Each row was made from one walk, in order. Every step used is in the known rows, and no mark comes twice. Write each row's walk.
In the rows, zero is written as 128.
Known rows
lupov zefu teme: [122 185 133 139 128 158 117 122 131 108  78 172 102 130 135 114 145 117
 189 130 118  95 130 141]
fize lupov: [123 108 143 114 159  87 133 144  87 142  93  99 112 174 126 127 147 106
 126 131 132 116 102 136]
zefu teme mive nureb sabav lupov: [183 103 106 114  62 141 133 101 196 118 178 173 143  74  87 197  55  68
 209  64 107 112 159 192]
zefu durot sabav: [108 140 110 147 108  85 114 143 141 109 111  91 140 103 106 109 108  76
 142 123 156 130  97 100]
sabav nureb mive: [160 136 131 115 166 114 111 133 139 140 143  92 124 168 190 110 109 140
 102 156 111 137 141  58]
durot sabav lupov fize: [ 99 100 153 105 111 110 138 137 143 125 103 134 167  84 161 163  65 111
  56 110 153 173 116  93]
sabav lupov zefu: [116 164 118 129 122 156 143  92  88 114 122 183 136 135 153 131 126 170
 163 142 138 146 118 146]
nureb mive: [148 138 146 122 150 111 118 124 124 123 132 129 125 169 170 146 117 142
 117 145 114 138 116  83]
mive lupov: [115 143 130 113 140 119 158 114 117 111 103 100 142 171 118  94 152 174
 106 154 137 131 100 149]
lupov sabav nureb: [136 139  97 124 184 121  89 120 145 157 124 114 129 125 172  65 148 106
  70 187  98 142 150  74]
fize lupov zefu teme mive: [126 113 165 143 140 108 141 138 115 131  75 129  74 161  97 145 140 107
 252  84  90  79 125 185]
fize lupov zefu durot: [116 131 146 166 121 109 129 153  65 125  87 103  85 170  91 109 172 108
 219 115 157 103  96 163]
sabav lupov fize: [130 102 142  95 117 128 150 120 122 128  93 165 146 133 158 139 100 105
  67 131 153 170 119 109]
lupov sabav nureb mive: [153 132 133 138 182 118  74 127 142 168 155 120 121 145 197 107 131 133
  78 174  81 144 141  40]
nureb sabav lupov: [146 133  89 115  99 135 148 113 128 105 171 138 184 117 127 178  75 103
 121 141 152 135 125 142]
durot sabav lupov zefu teme: [103 169 141 141  88 148 119 112 135 115 110 188 150  79 148 170  58 143
 182 103 124 115 121 146]
zefu durot: [137 139 102 134 113 105 122 128 125 111  96 114 122 152 105  90 145  66
 162 142 159 123 100 118]
mive lupov zefu durot sabav: [ 77 174 139 173  95 119 139 134 108  97 105  83 126 121  88  95 146 177
 179 115 161 118  96 158]
fize lupov sabav nureb: [132  98 133 128 195  95  93 151 111 189 122  87 114 150 154  91 157  99
  87 157  93 123 130  98]
nureb mive lupov zefu durot sabav: [ 97 159 177 183  89 112 126 137 106 106 139  92 117 139 114 137 126 207
 183 109 151 120  92 125]
fize lupov mive nureb: [119  81 142 111 154 143 112 175 119 154 135 136  72 125  85 128 197 121
 101  89 142 108 144 144]
sabav nureb mive lupov: [151 128 149 114 155 119 134 129 129 149 148  65 132 187 170 102 121 202
  97 155 113 138 127 106]
sabav nureb: [142 141  89 104 172 111 119 133 142 135 113  81 129 144 170  70 126 115
  97 164 124 134 149  95]
teme mive nureb sabav lupov fize: [161  65 128 110  85 134 153 121 165 113 165 141 137  77 104 189  84  79
 115  70 131 157 172 156]
zefu lupov sabav: [103 144 122 151 163 133 134 116 145 107  74 153 157 102 138 102 175 102
  85 175  66 128 138  64]

Which walk is each row?
[165 128  99 112  90 149 131 110 140 117 199 160 159  85 119 178  84 105
 127 110 145 141 149 166]
mive nureb sabav lupov
[117 119 136 138 150 106 137  88 140 134 112 114 123 147  91  90 168 158
 121 145  81 140 115 143]
teme mive lupov sabav
[134 141 168 129 134 120 147 117 115 124 133 107 129 187 147 132 136 196
 114 144 121 133  97 120]
nureb mive lupov
[139  97 120 112  96 143 151 137 131 109 138 141 172 108 138 185  75  81
  69 126 162 155 133 117]
nureb sabav lupov fize
[ 94 179 138 138 142 151 158 112  87 102  97 119 114 165 117  93 179 209
 146 152 136 122 115 165]
mive lupov zefu
[113 101 108 135  63 145 102 148 163 133 167 167 125  52  77 142 109 113
 128  84 177 138 133 126]
zefu durot sabav lupov mive nureb
[159 132 137 124  84 155 135  79 155 123 120 218  98  92 106 150  97 130
 246  62  96 119 155 199]
sabav lupov zefu teme mive nureb
[125 143 119 124 169 124 117 120 140 164 123  92 137 149 147  53 164 163
  63 184 102 136 127 112]
mive lupov sabav nureb
[103 113 158 112 130 122 165 139 122 119  65  99 125 163 134  99 158 147
  55 135 150 143 113 127]
mive lupov fize
[156  93 129 106  88 156 143 134 148 115 167 157 149  83 130 185  91  79
  74  98 159 156 160 140]
mive nureb sabav lupov fize
[103  84 135 120 165 132 122 183 107 147 106 117  95 158  96 123 186 128
  97 128 141 100 127 118]
fize lupov mive
[125 126 101 111 147 172 112 149 155 125 138 167  90 105  99 102 193 128
  92 115 142 123 160 113]
lupov mive nureb
[144 159 101 130  95 180 138 105 114 104 199 181 138  88 120 176 111 149
 168 108 150 132 164 179]
mive nureb sabav lupov zefu
[131 138 136 129 155  92 103 154 160 144 159  68 137 117 194 131  78 147
  89 134 103 143 142  47]
durot sabav nureb mive
[123 112  80 120 105 179 135 148 140 109 182 162 166  96 103 174 115 124
  97 147 161 122 146 122]
nureb sabav lupov mive
[154 149  98 124 122 138 123 129 150 103 177 118 128  96 113 151 136  85
 121 115 142 122 163 139]
mive nureb sabav
[110 181 147 137 118 161 144 121 122 106  77 148 115 152 116 106 151 178
 188 126 122  90 113 180]
mive lupov zefu teme
[149  84 172 140 191  89  80 152 111 192 152  96 106 170 182 131 131 128
  91 149  80 123 127  68]
fize lupov sabav nureb mive
[112 140 114 114 108 105 136 110 130 128 134 141 176  93 148 156  60 138
 105 128 139 158 107 112]
durot sabav lupov
[171 100  90 113  87 128 151  93 163 110 201 138 150  88  91 179  79 100
 171  79 124 148 162 178]
teme mive nureb sabav lupov
[115 102 151 135 170  96 101 133  90 164 107 127 115 155 132 127 165 101
 100 152 104 120 103 115]
fize lupov sabav
[126 155 109 149  83 142 138 106  88 113 117 170 129 140 115 117 126 128
 217 134 169 135 100 157]
sabav lupov zefu durot
[ 98 123 138 169 134  87 111 184  98 143 115  37 106 120 119  97 126 114
 189 105 154 110 125 127]
fize lupov zefu durot sabav nureb
[106 145 132 133 147 127 122 101 120 136 109 129 136 147 116  87 175 159
  77 172 109 132 103 130]
mive lupov sabav
[129 106 115 129 171 104 134 106 160 155 128  72 124 145 119  56 157 160
 111 155  76 144 141 126]
teme mive lupov sabav nureb
[132 168 126 131  96 169 137  93 117 118  97 213 131 125 143 149  94 136
 202 123 124 113 120 164]
sabav lupov zefu teme
[130  80 123 127 135 155 118 195 129 135 179 110  98 100  71 170 179  96
 105  96 152  86 166 150]
fize lupov mive nureb sabav
